Every row comes from one small tree of marks. Brackets hold a mark, then the marks that hang from it, in the order of their numbers. Every link used is in the known rows. Which tree was each row made from?
Known rows:
{K272 K774}: [-15.6 -20.1  -9.4  10.0  -6.7   2.3   2.9  19.2  -7.2  -3.4   4.5   5.8
 -17.7  -4.3  22.8   8.7  10.0  21.3 -10.2   7.2  -8.5  16.0]
{K712 K380 {K774 K272}}: [ 22.8 -11.6  -5.8  22.4 -22.0  -2.4   3.9   5.2  20.3  11.4  -2.1   0.1
 -34.0  16.6  -1.8  -7.2   5.3   0.7   4.7   9.7  -2.1 -11.9]
{K891 {K994 K272 K712}}: [-12.6  10.2 -20.1  -3.4 -14.9  -2.9  -6.4 -15.7   1.9   4.9  20.3   7.4
 -45.9   6.2   8.7 -17.6  15.1  -4.0  -6.4  12.4   0.0   1.0]
{K196 K774}: [-14.0 -15.8   7.5   5.1  12.8  13.6  10.9  19.4  -2.5  19.0  12.1   5.0
  16.1   2.3  -5.5  14.7   4.3   4.3  -0.7   6.2 -10.0   1.0]
{K380 {K712 K774}}: [-17.6 -16.2   0.5   6.6 -25.4  13.9   5.1   5.3   9.8  13.3  18.8   3.7
 -23.1   1.7  -7.7 -15.2   8.3   6.8 -11.1   0.0   2.1   4.5]
{K272 {K994 K505 {K712 K774}}}: [-32.6  21.6   8.3 -12.4   9.7  10.7   6.4  -5.9 -14.3  15.9  -7.8   0.5
  -8.0  -3.3 -14.0  -1.7  18.2 -33.2  10.5 -17.0  39.1  -7.8]
{K994 {K272 {K774 K196 {K712 K380}}}}: [ 38.5 -14.9 -10.4  11.9   4.5 -11.8 -19.1   8.8   7.8 -21.1  -3.1  -0.7
   1.3   0.6  10.3  -2.5 -20.6  26.2  -8.8  22.7 -35.4   9.3]
{K891 {K994 K712}}: [-35.4   4.9  -9.2  -4.5  -9.7  -2.0  10.4  -8.1  -4.7   7.0  18.7  14.9
 -32.6  -1.0  19.6  -7.0  30.0   4.5  -2.1   4.0  -0.6  16.1]
{K994 K272 K505}: [  4.4 -13.2  -0.1 -11.0 -11.0  17.4  -7.2  14.1 -11.1   0.9   0.0   1.5
  10.4  -1.8  -9.9   3.2   6.3  -6.5 -19.4   9.5   9.7 -11.7]
{K712 {K774 K196} {K994 K272}}: [ 25.7   8.6 -18.6  -9.6 -10.0   3.5 -21.9  -3.8   8.4  15.2  -3.4 -12.0
  38.8   3.4   4.9 -10.3 -11.7  -9.4  24.1 -21.2  -8.7  -3.2]
{K196 {K774 {K712 {K994 K505}}}}: [-32.5   0.3  29.5 -31.2  28.0   9.7  12.7   6.0  -3.1   2.3  -9.2   2.6
  42.8  -3.2 -25.5  19.8  -3.2   2.0  -0.1   6.5  16.7   1.6]
{K712 {K774 K196} {K994 K272 K505}}: [ 12.8  11.8  -8.8 -33.2  -0.4   5.3 -14.7   2.0 -10.0  17.1 -21.9 -12.6
  58.3  -8.3  -5.2  -3.0  -2.7 -17.8  13.5 -19.1   5.5  -2.8]
{K712 K380 {K994 K272}}: [ 38.8 -12.2   5.2  13.8  -6.1  -4.2 -12.3 -20.8   2.5  -3.9  -1.3  -7.3
   6.3   8.9   4.4   7.1  -7.9  20.9   9.7 -12.8  -7.1 -10.8]
{K774 K272 {K712 K380 {K994 K505}}}: [  5.7  -2.8  23.3  -6.3  -2.8  -3.0  11.2  -4.4   7.6 -16.8  -9.8   1.3
   6.3   5.8 -14.3   8.3  -8.3   2.3  -6.7   8.4  13.7  -8.9]
{K196 {K774 K272 K712}}: [ -6.9  -5.5   3.4   9.6  -0.1  11.1  10.0  20.5  27.2   0.7  24.2   7.4
 -16.6  15.8 -24.7  -0.6 -17.8  -9.6  -8.4  32.2  -1.6 -14.1]
{K712 K380 {K774 K272} {K994 K505}}: [  8.7   5.7   8.6  -9.3  -5.6  -8.6  10.8 -10.2   0.3  11.0 -29.8  -7.5
   2.8   3.9  -8.4   3.5   6.5  -4.7   7.6  -7.9  19.6 -11.3]
{K712 {K994 {K272 K774} K505}}: [ -6.2   5.5  -6.6 -17.9   4.7  -2.1  -7.5  -3.2 -18.5 -10.1 -18.3  -9.4
   6.2 -13.4   3.4   7.3  -5.9  13.0 -13.1  -0.9  10.8   2.9]
{K272 {K774 K196} K994}: [-10.0  -3.9  -8.4   8.7  20.0   3.8  -1.5  23.5 -15.2  -7.7  -7.9   1.5
  25.2  -8.2  34.0   6.5 -11.2   9.5   6.7 -22.4 -25.9  11.0]
{K774 K196}: [  3.7 -19.9  -5.3   2.9  -6.4  15.8   0.3  26.5  -8.3   6.5  18.2   4.8
  46.8  -7.9  22.3   7.0   4.4  -1.1   2.4 -15.3 -25.9  12.1]
{K994 K505 {K712 K380 {K774 K272}}}: [  4.7  13.0  -0.4   1.0  -8.6  -6.1  14.8 -12.4  -4.1  16.5  -5.7  -4.0
 -29.0  -4.6 -20.3  -3.5  21.9 -27.1  -6.6   7.5  25.2  -8.0]
{K774 {K712 K380}}: [ 10.4 -29.0  20.4  17.5  -8.7   4.7  -0.5   8.2  14.9 -11.4  10.2  11.9
  -9.1  12.2   0.8   5.7   4.4  22.4  -0.8  17.1  -7.9   3.4]
{K994 {K712 {K774 K196}}}: [ -4.5   9.0 -17.2  -2.0  -9.1   6.5   0.6   2.0  -0.8  23.4  20.2  -0.7
  17.0 -11.5   5.7  -8.0  17.7 -28.3  14.5 -16.0  -3.7  15.5]
{K774 K196 K272 {K712 K994}}: [  6.5   3.7  -5.3   0.3 -13.3   6.3   1.1  10.8  22.5 -13.4  21.4   1.4
  32.8   5.6   5.8  -2.3 -23.6 -11.9   7.0  -6.5 -12.5   0.4]
{K272 {K994 {K712 K774}}}: [-20.0  18.4  -1.1   9.5  -0.8  10.1   2.4 -10.9   4.7  14.2   9.2   1.9
 -26.2   8.0  -3.9  -9.7  11.6 -25.9  22.0 -20.5  24.8  -8.1]
{K994 K272 K505 K712}: [  0.3   5.8  -6.7  -9.0  -8.4  13.1  -4.0  -5.8 -15.7   2.9  18.8  -0.1
  -8.0 -11.3 -17.7   0.5  14.9 -26.3 -19.9   5.1  23.9  -7.0]

Write each row's tree:
[ 24.5  -6.3  15.2  -8.7   4.2  -1.1  -7.8 -15.0 -16.6  -4.3 -20.5  -8.5
  24.6  -2.8  -6.4  13.2   0.5  11.9  -4.0  -9.5   6.9 -10.5] : {K712 K380 {K994 K272 K505}}
[ 29.2   4.9 -11.8  18.8 -13.8  -7.6 -12.6 -25.5   8.9  14.4   7.7  -5.5
 -39.4   7.9 -15.8 -13.1  10.8 -10.0   8.3   6.7   8.6  -8.8] : {K994 K272 {K712 K380 K774}}
[ -5.2   9.8  -1.6 -15.2   5.0 -14.1   0.6 -23.3 -20.5   3.9 -11.9   3.6
 -26.7  -5.6  -0.5  -3.2  25.0   5.2 -14.5  15.6   4.1   1.2] : {K891 {K994 K272 K505 {K712 K380}}}
[-12.1  -2.0  -4.2  -8.8   6.1  -4.1  -3.9   9.3   3.2 -18.6   1.5   0.8
  34.8  -8.7  22.5   7.6 -14.6  20.2   8.4  -5.5 -21.7  25.0] : {K272 {K774 K196 {K712 K994}}}
[ 14.4 -11.9  13.1  18.2  10.7  -3.7  12.0  11.6  25.9   0.3  11.0   4.7
 -17.2  17.1 -23.1   5.4 -16.3   7.0  -8.2  32.7 -11.1 -13.5] : {K196 {K774 K272 {K712 K380}}}
[-24.9  -1.1 -16.4 -27.6   3.7 -11.3  -4.5   9.6 -18.1  -5.1 -28.4   5.9
 -29.0  -2.7  17.6  -5.0  12.8  25.4 -25.3  28.0  -3.1   9.2] : {K891 {K994 {K272 K774} K505}}
[ 32.2   4.2 -23.8  16.9   9.7 -19.7 -12.4 -13.3 -12.6  -5.5   8.4  -9.3
  -4.9 -17.8  14.5  -1.9  -3.8   7.2  -6.1  -0.9 -28.9  14.7] : {K994 {K272 {K774 K196}} {K712 K380}}
[ 12.7 -14.2   6.9  -1.1   6.3  -8.3 -11.3   7.0  -3.8 -23.1 -20.3   2.1
 -23.7  -0.8  -9.6   3.2  -4.6  24.5 -25.5  36.5   1.3   2.2] : {K994 {K272 {K774 {K712 K380}}} K505}
[-16.2  -1.8  15.4 -31.2   8.0  13.0   2.6  13.7  -8.7  -9.4  -4.1   2.3
  71.8 -13.2   4.0  11.6  -2.1  -5.0   3.3 -10.5   0.9  15.0] : {K774 K196 {K712 {K994 K505}}}
[  4.2   0.4   3.8 -17.0  -5.1  11.3  -6.4  -3.4 -13.1  -1.7  -5.4  -5.7
  28.1  -3.5  -6.4   7.3  -2.1  -2.9  -5.7 -11.1  15.0 -10.0] : {K712 {K994 K272 K505}}
[ 22.9 -16.7  -0.4   4.4  -3.0  -1.4  -3.1  13.8  -0.9  18.1 -11.1  -1.6
  32.3   0.9  16.3   1.0  12.3   6.6  16.5 -13.0 -25.9  10.2] : {K712 K380 {K774 K196}}
[ 18.3  -6.9  14.0  16.1 -12.4  -3.6   4.2  -8.6  25.9 -19.8   7.7   1.6
 -10.8  17.4  -2.6   2.8 -16.0  10.5   5.3   5.7  -0.2  -9.3] : {K774 K272 {K712 K380 K994}}
[-20.7  11.0   2.0 -18.3 -21.0   5.5  15.3  -8.7   4.1   7.3  -0.4  -6.7
  -9.4  -5.2 -22.4 -12.3  -4.8 -13.8 -15.4  -9.5  24.8  -8.7] : {K380 {K712 {K774 K272} {K994 K505}}}
[-15.4  17.4 -11.5  -8.9 -20.1   4.6  13.4  -0.8   1.9  17.6   6.5  -0.4
 -25.6  -5.7 -20.9  -9.9  21.7 -44.3  -8.3   8.3  35.9  -8.1] : {K994 K505 {K712 {K774 K272}}}
[ 23.2  15.3  -5.1  26.7  11.6  -5.3   8.2  -8.3  -3.3   0.1  16.2  -5.0
   5.8  -3.0   8.6  -1.0 -11.8 -25.4  11.5 -28.2 -14.2 -11.8] : {K774 K196 {K272 {K994 {K712 K380}}}}
[  5.7  18.8 -28.4   5.9 -19.1   1.9   4.3   2.3  11.7  19.5  25.1  -3.6
  -1.9  -3.2  -2.2 -15.5   5.5 -41.8   6.1  -7.0  -2.4   1.5] : {K994 {K712 {K774 K196 K272}}}
[ -9.6   6.4   7.7   0.4   6.6   2.3  10.0   1.5  27.1  -2.1  15.9  -0.4
   1.5  15.4 -22.7   4.3 -24.7  -5.5   4.0  14.2   4.2 -11.4] : {K196 {K774 K272 {K712 K994}}}
[ 10.8  -9.5  12.3   5.8  -5.2  -5.1  -1.0 -14.4   4.4  10.8 -17.0  -4.4
   8.8   8.1   7.1   6.0  12.0  17.7  24.1 -18.8   3.7   2.9] : {K712 K380 K774 K994}
[-25.8   2.2   9.5 -16.5  28.1   3.3  -0.5  28.8 -13.9 -17.5 -20.0   6.8
  37.4 -12.0  12.1   8.2 -12.0   1.0  -5.1  -1.0  -6.7  11.5] : {K272 {K774 K196 K712} {K994 K505}}
[-27.4  17.6 -22.1 -19.8  -4.1  -8.8   4.2  -2.6  -3.5  24.1   2.6   7.6
   0.0  -7.1  25.2 -18.0  29.5 -12.7  15.1  -5.4 -10.0  22.6] : {K891 {K994 {K712 {K774 K196}}}}
[-19.3  15.0 -31.8  -1.4  -5.5 -18.0  -6.8 -15.0  -3.8  -2.5   6.7   5.5
 -66.1  -2.0  18.5 -16.5  13.1  13.4 -13.3  22.4  -7.0  14.0] : {K891 {K994 {K272 K774} K712}}
[ -4.5  -1.2   6.7  20.8 -12.7  14.4   0.6  15.4  29.2 -17.7  19.2  11.7
 -29.8  25.6  -7.7  -7.0 -24.0 -13.5   1.3   8.8   9.2 -23.5] : {K774 {K272 K994} K712}
[ 10.8 -21.8   2.4  10.0   9.2 -10.2  -3.2  18.2   0.4 -17.2  -5.1   5.1
  15.2  -6.5  21.2   8.5  -4.9  31.8  -4.2  14.5 -36.3  23.3] : {K272 {K774 K196 {K712 K380}}}
[-23.9  -7.0   8.6  12.5   9.4   4.0  -3.5  17.1  10.0 -22.7   0.5  11.2
 -27.5  12.6   9.2   1.1 -14.7  17.0   0.1  10.8   1.6   2.3] : {K272 {K774 K712} K994}
[ 10.3  16.0   2.0  13.8  17.3  -5.6  -1.1 -12.6  -5.5  14.4  -5.1  -6.1
  16.5  -3.1   7.6  -4.7   6.0 -17.0  28.5 -33.8  -6.8  -0.1] : {K272 {K994 {K712 K380 {K774 K196}}}}
[ 25.3  -3.3  18.1   6.4  22.4  -7.9 -10.2 -17.2  16.9  -2.5  -4.2  -6.5
  10.1  16.7 -27.1   5.8 -26.5  19.3   9.5  12.5  -8.1 -15.0] : {K196 {K774 {K712 K380 {K994 K272}}}}
[-29.7  21.9  -3.3 -13.6  33.4  -1.5   9.1   7.2 -35.2  -3.5  -9.6  -2.7
  27.9 -29.4  14.3   8.9   5.2 -19.3  -5.9 -24.6   1.2  14.1] : {K272 {K774 K196} {K994 K505 K712}}
[-17.2  -7.6  29.6   1.1  30.0  -6.9   3.2   8.0 -11.6 -24.4 -33.3   7.8
  -9.3   0.5   2.8  14.3  -4.9  25.9  -7.7  11.5   5.9   2.9] : {K272 {K774 {K712 K380}} {K994 K505}}
[ 33.0 -15.6   0.1  16.7 -11.0  -0.6   1.3  16.3  19.8 -11.2  13.3   4.9
  14.5   7.5   4.3  -0.9 -14.9   0.0  -3.1  13.4 -27.4  -2.0] : {K774 K196 K272 {K712 K380}}
[  1.8   3.0  15.1  27.8  13.1   1.5   6.2 -17.8  -9.9  -2.5   9.8   2.0
 -17.6   2.6   4.3   8.4   8.4  -1.9  13.0 -22.0   5.8  -6.6] : {K272 {K994 {K712 K380}}}
[ -7.2   5.9   5.3  27.7  23.4 -13.2   6.6 -16.2 -15.1  -8.7  -3.6  -0.5
 -36.1  -6.9  15.9   6.7   5.5  13.3   5.3 -13.4   0.3   5.1] : {K272 K774 {K994 {K712 K380}}}
[ 24.3   2.6   8.7 -14.7   1.3  -6.6 -10.4 -18.6  -6.9  11.3 -35.2 -11.9
  13.3   3.1 -14.6   1.1   4.2   6.7  10.0  -6.8  17.1 -12.0] : {K712 K380 K774 {K994 K272 K505}}
[  5.5   3.8  -4.6  -0.9 -25.1   5.7 -12.5 -21.8  15.0   6.6  13.2  -9.1
 -18.7   7.3 -17.5 -19.7 -15.6   4.3  -1.0  -9.9   9.1  -9.2] : {K380 {K712 K774 {K994 K272}}}
[-16.1   2.2  -1.2 -17.5  -0.2  -4.9  -1.8 -13.4 -18.4 -16.8  -4.7  -9.7
  -8.2 -19.9  -9.4  -2.8 -15.5  17.4 -33.3  -1.8   6.3   5.1] : {K380 {K712 {K994 {K272 K774} K505}}}
